Known rows, with every step that occurs
riren -> vobif -> kede: -3.470; -0.223; 0.793; 3.950; 1.979; -6.277; 1.183; -1.015; -0.133; 1.256; 2.038; 2.253; -0.702; 2.492; 0.418; -1.544; 0.053; -2.303; -0.149; 0.647; -1.677; 1.483; -0.314; 2.651; 1.181
vozo -> remek -> vobif: -2.009; 1.117; -4.480; -0.616; -3.838; -1.390; -3.409; -1.674; 2.290; 0.213; 0.748; 0.061; 1.374; 0.523; -1.160; -3.016; -0.445; -2.127; 1.223; -0.812; -1.304; 1.793; -0.644; 2.914; 0.029
kede -> remek -> vobif -> riren -> pato: 2.513; 0.688; -1.020; 0.724; -1.548; -0.706; 0.023; -1.211; -1.484; -1.646; 2.697; -0.653; 0.190; 0.757; 5.070; 2.517; -3.002; -2.995; 0.704; -4.345; -0.324; -0.006; -4.454; -3.429; 2.035
riren -> rosov -> vobif -> kede -> remek -> mazegov: -0.593; -1.698; 2.338; 1.575; 1.107; -0.208; 3.561; -1.900; 1.433; 1.109; -0.900; 1.144; -3.797; -2.666; -1.305; -1.386; -0.926; -2.869; -1.552; -1.430; 1.360; 0.517; -0.381; 1.413; 2.656
remek -> mazegov -> rosov -> riren -> vobif -> kede: -1.655; -0.761; 4.541; -1.955; -0.897; 2.870; 2.674; 0.541; -0.271; 2.335; -4.227; 1.105; 1.640; -0.215; -0.556; 2.754; 4.280; 2.506; -1.807; 1.788; 1.039; -0.364; 1.669; 1.013; 1.985
vobif -> kede -> remek -> mazegov -> rosov -> riren -> pato: -0.487; 1.168; 2.237; -0.409; 0.626; 2.496; 1.187; 2.973; -0.020; 0.129; -0.662; 2.566; -0.814; -0.547; 1.036; 1.741; 3.337; -2.497; -3.976; -0.620; 0.755; -0.636; -1.952; 0.508; 2.812
vozo -> remek -> kede: -2.081; 2.970; -4.364; -0.325; -1.789; -0.026; -2.744; 0.142; 1.933; -0.985; 1.268; 1.973; 1.943; 0.056; -4.475; -1.940; 3.877; -5.740; -1.423; 1.340; -0.805; -0.427; 0.717; 3.984; 1.552
rosov -> riren: 2.958; 2.944; 0.457; -2.768; -0.931; -0.603; 1.930; 0.996; 0.665; -0.758; -0.735; -1.429; 5.295; 0.311; 1.172; 3.320; -0.796; 4.150; 3.985; 2.787; -2.038; 1.968; -0.114; -0.801; -3.846
pato -> rosov -> vobif -> riren: 1.047; -0.946; 0.491; 2.051; 2.436; 0.578; 1.605; -2.865; -0.125; -0.853; 2.632; -3.410; -1.841; 0.825; 1.138; -1.141; -6.050; 2.454; 1.232; -1.485; 1.614; 0.391; 0.660; -2.374; -2.858
vobif -> riren -> rosov: 3.452; 1.756; 2.492; -0.238; 0.672; -0.738; 0.638; 1.715; -1.174; 1.893; 2.061; -3.477; 0.369; -1.017; -1.941; 5.613; -1.070; 0.673; -0.444; -0.962; -2.699; 0.998; 0.094; -3.106; 0.700
mazegov -> vozo -> remek -> vobif: 1.609; -1.826; -3.326; -4.475; -3.668; 1.828; -6.657; 1.097; 0.446; 1.115; -3.350; -0.548; 2.446; 0.356; -2.880; -1.699; -0.778; 1.614; 3.673; 0.227; -0.471; 0.022; 0.973; 1.644; -1.134
rosov -> vobif -> kede -> remek: -1.549; 0.193; 0.311; 0.835; 1.833; -2.666; 2.924; -1.528; 2.555; -1.071; -0.797; 2.199; -1.793; -0.133; 2.812; -5.079; -3.797; -2.572; 1.963; -0.523; -0.173; 0.744; -1.704; 1.634; -0.586
vozo -> remek -> mazegov -> rosov: -1.845; 0.487; -2.156; -2.225; -3.372; 2.949; -3.755; 1.072; 1.793; 1.739; -4.079; 0.455; -0.252; -2.420; -5.963; -1.268; 4.942; 0.182; -1.553; 1.748; -0.561; -1.311; 4.484; 2.995; 0.828
pato -> rosov -> riren -> vobif -> kede -> remek -> mazegov: 1.483; -0.867; 1.182; 3.832; 0.900; 2.705; 3.260; -3.420; -0.770; -0.336; 1.774; 1.312; -0.493; 0.978; 0.573; 1.954; -2.192; -2.050; -1.410; -1.105; 3.671; -0.429; -2.088; 1.212; 1.020
vozo -> remek -> mazegov -> rosov -> riren: -1.105; 1.496; -1.105; -2.908; -3.841; 4.526; -2.344; 0.318; 2.442; 1.808; -4.019; -0.286; 2.036; -1.887; -4.887; 0.832; 4.145; 0.691; -0.931; 1.799; 0.146; -1.449; 2.769; 2.676; 0.890
riren -> pato -> rosov -> vobif -> kede -> remek: -2.782; -1.612; -1.324; 5.937; 3.832; -1.729; -0.738; -1.689; -0.434; -1.985; 6.542; -1.861; -4.492; 1.416; 2.003; -2.551; -3.333; -1.251; -3.084; -2.711; 2.746; -0.555; -0.844; -1.696; 0.244
mazegov -> vozo -> remek -> kede: 1.669; -0.468; -3.028; -4.346; -1.999; 2.724; -6.313; 2.619; 0.175; 0.238; -2.934; 1.143; 2.779; 0.049; -5.374; -0.987; 2.497; -1.249; 1.406; 1.950; -0.256; -1.722; 2.075; 2.462; 0.080
rosov -> riren -> pato: 0.299; 2.457; 0.180; -0.316; 0.162; -2.011; 0.343; 0.749; -0.071; -0.891; 3.029; -3.873; 4.367; 1.409; 2.284; 4.543; 0.202; 4.358; 1.406; 1.566; -1.339; 0.726; -1.508; -3.195; -2.211
mazegov -> remek -> kede: 2.902; 1.626; -2.212; -1.763; -1.772; 1.274; -1.298; 1.370; -1.682; -0.343; 2.785; 2.258; 3.848; 1.885; -2.610; -1.199; 3.753; -2.976; 1.555; 3.002; -1.023; -2.215; 3.909; 3.263; -0.669
kede -> remek: 4.272; 0.963; -2.900; 0.226; -0.852; -1.653; -0.084; 1.152; -0.539; -2.572; -1.418; 2.745; -0.663; -1.745; 0.192; -0.859; -1.272; -1.987; 2.921; 0.058; -1.370; 0.040; 1.762; 0.250; -1.868
remek -> mazegov: 0.352; 0.379; -0.432; -4.108; -1.063; -1.824; 0.024; 2.709; -1.524; 0.502; -5.714; 0.601; 0.863; -3.155; -1.984; 1.068; 5.680; 4.943; 1.253; 3.969; -3.527; 0.789; 1.394; -1.836; -2.972
kede -> remek -> vobif: 3.044; -0.430; -2.461; -0.146; -2.501; -1.084; 0.853; -1.196; -0.679; -2.703; -0.417; 2.646; -0.087; -0.234; 3.545; -1.443; -2.709; -2.893; 2.968; -2.392; -0.012; 1.477; -1.157; 0.196; -0.143

Rows
1.332; 1.432; 2.545; -1.786; -0.054; 3.186; 2.298; 2.985; 0.479; 0.117; -3.186; 4.140; -0.243; -1.171; 0.403; 1.002; 2.639; -2.794; -2.389; 0.322; 0.380; 0.056; -1.169; 1.908; 1.727 => vobif -> kede -> remek -> mazegov -> rosov -> riren
-0.206; 1.132; 1.593; -1.318; 1.144; -2.461; 2.385; -2.250; 1.223; 0.385; -0.523; -3.544; 1.467; 0.219; 2.985; -0.096; -4.334; 3.089; 4.014; -0.018; -2.201; 0.205; -1.367; -3.210; -2.233 => rosov -> vobif -> riren
-0.255; -1.922; 1.212; 1.694; 0.990; -2.342; 2.447; -2.306; 1.220; 0.461; 1.101; -1.992; -2.011; -1.470; -1.531; -1.343; -3.341; 1.005; 1.430; -0.434; 0.700; 1.547; 3.098; 0.242; -0.396 => riren -> rosov -> vobif
1.326; 0.489; -1.197; -1.647; -2.316; -0.191; -1.468; 0.676; -0.873; 1.614; 3.108; 1.813; 2.445; 2.937; 0.660; -3.083; 0.300; -1.647; 1.742; 0.387; -1.687; 0.745; 0.721; 3.510; -0.733 => mazegov -> remek -> vobif -> kede
-2.096; 0.240; 0.403; -1.498; -0.213; -3.458; 0.906; 1.426; -0.096; -0.124; 1.012; 1.922; 0.816; 1.962; 3.541; -2.461; -0.029; -0.723; 0.082; -0.947; -1.727; 4.684; -3.276; 1.036; -0.235 => remek -> vobif -> kede
2.454; -0.342; 0.709; -0.905; -1.764; 4.152; 0.649; 0.612; -0.992; -1.077; -2.753; 0.721; -0.012; -2.091; 0.674; 3.168; 2.491; 0.131; -0.953; -0.555; 1.946; -2.429; 1.432; -1.431; 1.669 => kede -> remek -> mazegov -> rosov -> riren -> pato
2.110; 0.074; 0.488; -3.217; 0.473; 0.928; -0.976; 4.515; -0.881; 0.290; -5.105; 4.587; -1.168; -2.103; -1.260; -0.550; 3.096; -1.805; -0.689; 1.198; -1.517; -0.099; -1.801; 1.125; 0.273 => vobif -> kede -> remek -> mazegov -> vozo
0.585; 1.806; 1.751; 2.321; 0.003; -1.225; 4.028; -2.712; 1.040; 0.228; 1.463; 1.669; 3.233; 2.201; 2.840; 2.700; -2.494; -3.023; 1.632; -0.173; 0.388; 0.402; -3.541; 2.066; 1.544 => rosov -> riren -> vobif -> kede -> remek
-1.270; -1.127; -2.344; 4.167; 2.744; -2.888; -3.114; 1.260; -2.328; -1.787; 6.368; -3.469; -2.710; 1.212; -0.599; 0.189; -0.234; 3.081; -2.418; -0.253; 0.489; 0.467; 2.259; -3.329; -2.173 => riren -> pato -> rosov
2.750; -1.141; 1.398; 0.196; -2.406; 3.740; 2.425; -1.957; -0.591; -0.267; -4.110; 2.389; 0.380; -1.571; 0.598; 2.385; 0.989; -1.462; 0.674; -0.690; 2.381; -2.473; 1.814; 0.770; 2.403 => kede -> remek -> mazegov -> rosov -> riren -> vobif
-3.693; 0.842; 0.312; 0.025; -2.787; 3.412; -1.181; -1.479; 2.924; 3.140; -2.321; 1.036; 1.112; -0.212; -4.066; 0.317; 3.948; -2.615; -2.900; 0.765; 1.014; -1.629; 0.762; 4.615; 3.857 => vozo -> remek -> mazegov -> rosov -> riren -> vobif -> kede
-0.901; 1.910; 2.460; 1.577; 0.577; -2.616; 3.566; -1.875; 1.019; 0.974; 1.565; 0.301; 3.995; 2.766; 2.350; 2.673; -1.253; -0.364; 1.702; 1.163; -0.732; 1.461; -2.824; 1.623; 0.373 => rosov -> riren -> vobif -> kede
0.181; 2.791; 0.544; 0.050; 1.650; -3.288; -1.950; 2.547; -1.922; 0.578; 4.020; -5.150; 1.341; 0.972; 1.496; 5.439; 0.374; 3.064; -0.761; -0.414; -3.966; -0.223; -2.122; -6.173; -0.543 => vobif -> riren -> pato
-4.322; -1.562; -0.729; 5.000; 4.259; -2.959; -1.091; -0.876; -0.459; -1.200; 6.799; -3.255; -3.707; 2.039; 1.405; -2.487; -2.365; 1.529; -3.035; -1.388; 1.763; 0.514; -0.206; -2.225; -0.916 => riren -> pato -> rosov -> vobif -> kede
-3.156; -2.030; -0.645; 4.651; 3.215; -0.696; -0.340; -1.611; -0.771; -1.309; 4.158; -1.641; -4.617; 0.164; 1.461; -1.653; -0.870; -0.159; -3.818; -1.998; 2.742; -1.180; -1.697; -2.401; 0.802 => riren -> pato -> rosov -> vobif -> kede -> remek -> mazegov
1.117; -2.171; -2.422; -1.727; -1.892; 3.758; -7.570; 0.138; -0.830; 1.405; 1.450; -3.755; 0.940; 1.689; -2.038; 1.083; -2.309; 1.158; 0.177; -2.487; 1.243; -1.345; -1.154; -1.403; 0.767 => mazegov -> vozo -> remek -> vobif -> riren -> pato -> rosov
1.672; -1.073; 0.250; 4.150; 0.837; 0.539; 2.181; -3.681; -0.846; -0.813; 3.782; -1.550; 1.036; 2.384; 0.433; 1.808; -4.193; 1.488; 1.145; -0.122; 2.819; 0.770; 1.070; 0.431; -1.653 => pato -> rosov -> riren -> vobif
0.792; 1.471; 0.240; 2.200; 2.643; -1.225; -2.046; 1.432; -2.565; 0.038; 6.145; -5.603; -0.648; 1.433; 0.829; 4.953; -1.368; 2.536; -2.433; -1.716; -1.528; -0.401; -1.401; -5.849; -0.694 => vobif -> riren -> pato -> rosov
0.467; 0.468; 1.461; -1.184; 0.418; 1.548; 0.848; 3.815; -0.122; 0.057; -3.354; 4.976; -2.494; -1.740; -0.742; -1.121; 3.481; -3.282; -3.013; 0.103; -0.299; 0.170; 0.541; 2.170; 1.638 => vobif -> kede -> remek -> mazegov -> rosov
-2.032; -0.123; 0.812; -0.511; 1.287; -1.615; 3.287; -1.632; 2.036; -0.460; -3.212; 2.468; -1.876; -1.302; 2.399; -4.206; -1.124; -1.670; 1.087; 0.117; -0.138; 0.165; -2.630; 0.979; -0.111 => rosov -> vobif -> kede -> remek -> mazegov
1.022; -1.018; 1.541; -0.393; -0.761; 3.346; 0.877; -0.939; -0.717; -0.312; -2.404; -0.646; -1.879; -2.105; 1.746; 1.743; 0.470; -0.527; -1.035; -2.145; 1.677; -3.335; 0.459; -2.824; 2.600 => kede -> remek -> mazegov -> rosov -> vobif -> riren -> pato
-0.602; -1.680; 1.231; -2.334; 1.027; 0.433; 1.330; -0.765; 1.391; 0.095; -4.989; 2.214; -1.272; -1.378; 1.469; -3.735; -1.508; -0.201; 2.163; 0.335; 0.286; -0.778; -2.086; 0.714; -0.307 => rosov -> vobif -> kede -> remek -> mazegov -> vozo
-3.128; -2.159; -1.720; 4.674; 3.224; -2.834; -1.533; -2.004; -0.923; -1.774; 6.258; -4.391; -3.154; 1.529; 1.256; -1.854; -2.881; 3.312; -1.235; -1.084; 1.810; -0.207; 1.380; -3.313; -1.970 => riren -> pato -> rosov -> vobif
-3.086; -1.836; 3.500; -3.134; 0.111; 1.761; 1.975; 1.133; 0.538; 1.514; -5.673; 0.861; -1.377; -1.645; -0.660; -2.041; 3.615; 3.498; -1.265; 1.685; 0.606; -0.064; 3.386; 0.436; 0.132 => remek -> mazegov -> rosov -> vobif -> kede
-1.522; -1.637; 0.096; 3.072; 3.584; -0.803; 1.713; -1.591; 0.702; -1.077; 2.714; -0.070; -3.425; 1.042; 0.296; -5.026; -4.327; 0.603; -0.499; -0.550; 2.234; 1.894; 1.133; 1.077; -2.628 => pato -> rosov -> vobif -> kede
2.724; -2.042; 0.080; -7.008; -1.493; 1.026; -3.063; 4.271; -2.483; 1.433; -8.639; 0.223; 1.770; -3.045; -3.533; 1.674; 5.164; 7.259; 2.918; 4.400; -2.647; -0.820; 2.114; -2.287; -3.226 => remek -> mazegov -> vozo
